What can hang from each mark
j131: j971
j971: j131 j654 j723
j652: j195 j971
j195: j131 j652 j654 j723 j849
j817: j195 j701 j971
j723: j701
j701: j654 j723 j817

Every row comes from one small tree of marks. The marks that hang from a mark follow it in brackets, in the order of their numbers. Every link used is in the known rows. Which tree was each row made from?
(in the rows, 128 means zero)
Known rows
j723{j701{j817{j195}}}: [145  82 121 128  91 137 163 121 143 144 116 154  87 116 135 121 158 112
 160  63 145 136  61 172 114 114 116 109 105]
j817{j971{j131 j654}}: [168 108 122 119 105 129 172 113 144  97 114 133 114 105 154  89 163  85
 140  65 159 138  86 162 146 147 135 119  85]
j971{j131 j654 j723}: [152  92 109 126 130 128 185 112 165  77 138 135 132  85 136  93 150  98
 117  71 179 141  73 181 148 147 142 141  91]
j723{j701{j654 j817{j971}}}: [157  89 106 122  76 144 140 110 140 147  91 144  76 114 141 120 153 113
 173  41 151 131  49 171 131 112 117 110 103]
j131{j971{j654 j723{j701{j817}}}}: [149  84  95 110 127 135 175 112 171 105 120 144 116  78 116 104 166 125
 116  66 184 150  87 173 141 140 129 119  94]
j652{j195}: [131  92 122 138 120 114 189 138 141 120 145 127  88 103 135 128 162 109
 127  88 157 156  80 132  82 121 126 127  68]
j195{j131{j971} j652 j654 j849}: [145 110  97 123 110  90 194 159 134  61 147 102  98 130 115 148 189 129
 141  99 153 139  88 138  85 158 120 116  75]
j817{j195{j849} j971}: [152 116 141 136  91 144 165 127 136 113 112 118  93 110 153 104 184 101
 150  75 126 148  78 141 102 132 115 107  99]
j817{j971}: [160 106 120 122  92 120 167 125 135 112 113 131  91 109 146 103 171  99
 136  71 148 151  87 142 128 137 117 110  81]
j723{j701{j817}}: [147  79 108 125  92 127 164 124 141 136 113 155  83 114 131 122 151 110
 155  62 153 141  66 172 117 116 115 112  99]
j701{j723 j817{j195}}: [143  98 123 121  78 157 160 114 152 146 111 145  84 106 137 125 162 110
 170  66 137 130  39 161 122 111 121 127 113]
j701{j654}: [137 115 110 135  98 120 165 126 153 120 109 134  83 115 138 124 172 110
 137  69 151 145  61 144 117 135 129 130  91]
j971{j654}: [139 106 109 129 125 112 186 121 163 103 121 139 112 100 132 113 165 103
 113  79 172 150  90 156 120 148 141 127  84]
j701{j654 j723 j817}: [145 107  99 119  68 157 141 107 155 146  85 138  70 106 135 133 155 114
 177  44 147 127  21 162 133 111 128 138 113]
j817{j195{j131 j723} j971{j654}}: [147 103 140 127  94 133 174 119 145 118 111 110 107 112 148 115 189 103
 151  83 139 128  84 160 120 136 135  99  93]
j971{j131 j654 j723{j701{j817{j195}}}}: [157  77 112 123 118 149 169 100 163 103 130 144 128  88 138  96 143 105
 143  54 176 126  55 202 151 128 138 131 107]
j723{j701{j654 j817{j971{j131}}}}: [161  90 109 121  77 147 143 109 139 141  94 146  81 117 146 115 151 106
 177  40 150 127  48 177 137 114 120 114 105]
j817{j195{j652 j654 j849}}: [145 118 120 145 104 113 177 145 134  96 149 120  98 133 129 126 191 122
 140  86 135 134  71 132  84 142 117 118  87]
j652{j195{j131{j971{j654}} j723 j849}}: [121  90 113 138 127 115 199 151 144  91 128  97  91 100 121 145 172 109
 131 102 153 158  94 146  64 128 134 121  78]
j723{j701{j817{j971{j131}}}}: [162  81 113 120  84 137 157 117 134 132 108 151  88 115 142 111 149 101
 166  53 149 135  65 178 132 117 115 109 100]
j652{j195{j131 j654 j723} j971}: [123  79 130 129 122  78 184 173 128  99 152  95 104 127 118 151 187 120
 127  86 142 141  79 153  88 123 112 110  80]
j195{j131 j654 j723}: [125  88 110 132  87  78 190 171 127  93 133 105  86 137 113 155 189 112
 128 104 143 135  89 161 101 140 126 107  70]
j652{j195 j971}: [131  91 135 129 138  98 181 149 141 110 149 121 107 109 132 124 172 113
 122  74 147 156  77 141  94 122 111 122  89]
j701{j654 j723}: [138 117 104 129  79 141 144 116 154 128  93 131  78 109 138 127 162 113
 153  58 143 137  34 146 125 126 129 139  96]
j701{j654 j723 j817{j971}}: [160 109 101 113  55 167 128  97 147 150  75 130  69 105 144 123 156 111
 188  33 146 123  21 160 146 109 124 128 111]
j817{j701{j654 j723} j971}: [165 106 106 105  53 155 115 108 137 138  71 126  74 116 144 113 161 114
 170  36 140 123  37 146 144 124 113 115  99]
j701{j654 j817}: [143 105 106 124  87 137 161 117 154 139 102 141  76 113 135 130 163 110
 162  55 155 136  49 160 126 119 128 129 108]
j701{j654 j817{j195{j652} j971{j723}}}: [168 108 114 121  77 156 143  94 147 143 109 126  85 109 146 116 172 125
 181  40 151 116  33 153 138 116 122 118 110]

Which tree is each row?
[156  73 117 127  97 139 166 122 142 106 142 143 108 105 135 104 150 108
 149  61 157 128  51 190 141 121 118 126 100] -> j971{j131 j723{j701{j817{j195{j654}}}}}
[148  86  98 112 112 136 168 119 161 112 119 142  99  88 119 109 169 126
 127  66 169 150  76 164 137 133 118 119  96] -> j131{j971{j723{j701{j654 j817}}}}
[132  89 119 133 145  93 179 146 145  99 138 108 117 107 120 126 176 113
 115  70 155 148  84 153  99 127 124 119  89] -> j652{j195{j723} j971{j654}}
[138  85 125 135 134 105 175 163 133  73 159  99 116 106 125 123 168 115
 122  67 149 150  64 160  96 124 106 130  92] -> j652{j195{j654 j849} j971{j131 j723}}
[159  76 104 121 118 142 169 102 161  97 127 144 125  87 135  97 137 103
 140  53 181 130  58 201 153 130 138 133 102] -> j971{j131 j654 j723{j701{j817}}}
[120  96 103 143  88  85 189 183 124  70 119  88  80 134 110 163 186 109
 132 105 133 149  90 160  74 139 122 111  81] -> j195{j131 j654 j723 j849}
[139  90 141 128 141 104 185 148 139  97 156 124 117 115 140 114 168  98
 131  73 143 147  74 154 107 126 115 130  94] -> j652{j195 j971{j131}}
[165  92 129 117  95 157 167 102 152 127 120 137 108  97 147  99 163 102
 162  56 156 126  61 176 146 123 128 117 110] -> j701{j817{j195 j971{j131 j654 j723}}}
[144 103 103 115  70 142 134 121 149 133  87 137  75 120 131 128 159 118
 156  53 143 128  36 148 126 126 118 129 101] -> j817{j701{j654 j723}}
[144 119 126 146 113 121 181 132 141  98 141 126  98 123 138 118 184 114
 145  88 132 141  73 130  83 141 119 122  96] -> j817{j195{j652 j849}}
[135  76 102 140  99 108 172 152 124 125 139 116  80 121 115 144 169 120
 136  75 155 137  73 151  84 110 122 112  67] -> j652{j195{j654 j723{j701{j817}}}}
[144 108  87 130 124  92 198 144 140  51 124  95 103 120 112 143 186 115
 141 101 148 142 100 146  85 158 133 116  89] -> j195{j131{j971{j654}} j652 j723 j849}
[171 112 119 133  82 112 158 131 117 109 136 110  98 139 134 113 201 120
 149  70 133 115  77 134 118 139 116  95  77] -> j817{j195{j652 j654 j723} j971}
[146  96  93 130  92  64 188 160 117  78 153 101  92 151 111 156 191 125
 141  98 147 118  82 142 100 149 125 108  61] -> j195{j131 j652 j654 j723}
[157 103 122 122  74 164 143 100 152 150 100 128  81 103 147 116 172 118
 175  42 149 125  37 162 139 112 123 117 114] -> j701{j654 j817{j195 j971{j723}}}
[166  95 105 108  67 146 124 109 140 126  88 121  81 105 139 108 161 122
 152  39 154 130  48 150 146 126 110 112  95] -> j817{j701{j654} j971{j723}}
[144  81  96 135  91 109 168 138 131 116 110 135  81 123 116 130 166 106
 142  70 142 141  80 169 112 121 119 108  94] -> j195{j723{j701{j817}}}
[134  92 141 110  99 142 173 127 162 130 119 137 104 117 136 124 184 118
 150  88 143 127  72 159 115 138 123 110 105] -> j817{j195{j131{j971{j654}}} j701}
[147  97 117 115 131  82 188 128 150  78 153 115 124 115 132 128 171 126
 138  82 161 132  70 152 121 149 123 122  91] -> j195{j131 j652{j971{j654 j723}}}
[162 104 135 141  86 147 159 130 122 101 107 116  97 124 151 101 180  89
 165  68 115 132  76 165 112 129 116 102 106] -> j817{j195{j723{j701} j849} j971{j131}}
[129  89 113 121 109  97 201 152 145  90 122 118  93 116 118 139 188 105
 129 109 143 149 105 159 109 145 128 110  85] -> j195{j131{j971} j723}
[151 109 111 126  73 138 140 135 132 113 120 120  88 138 124 131 180 133
 163  64 128 113  38 136  96 132 108 118 100] -> j817{j195{j652 j654 j849} j701{j723}}
[127  84 111 133  87 104 173 143 136 112 106 117  79 127 128 148 170 108
 154  88 138 136  71 171 103 126 128 109  90] -> j195{j131 j723{j701{j654}}}
[146  90  99 116 116 130 169 123 160 106 122 141 102  88 119 107 171 126
 118  71 167 152  80 159 134 138 119 120  90] -> j131{j971{j723{j701{j654}}}}
[178 116 140 127  96 135 169 110 130 107 142 131 110 128 161  90 183  98
 166  70 132 118  70 141 132 142 121 112  90] -> j817{j195{j652} j971{j131}}
[143  97 119 121  72 152 156 122 147 145 116 140  84 113 130 129 168 116
 166  64 139 124  38 162 123 112 119 124 106] -> j701{j723 j817{j195{j654}}}
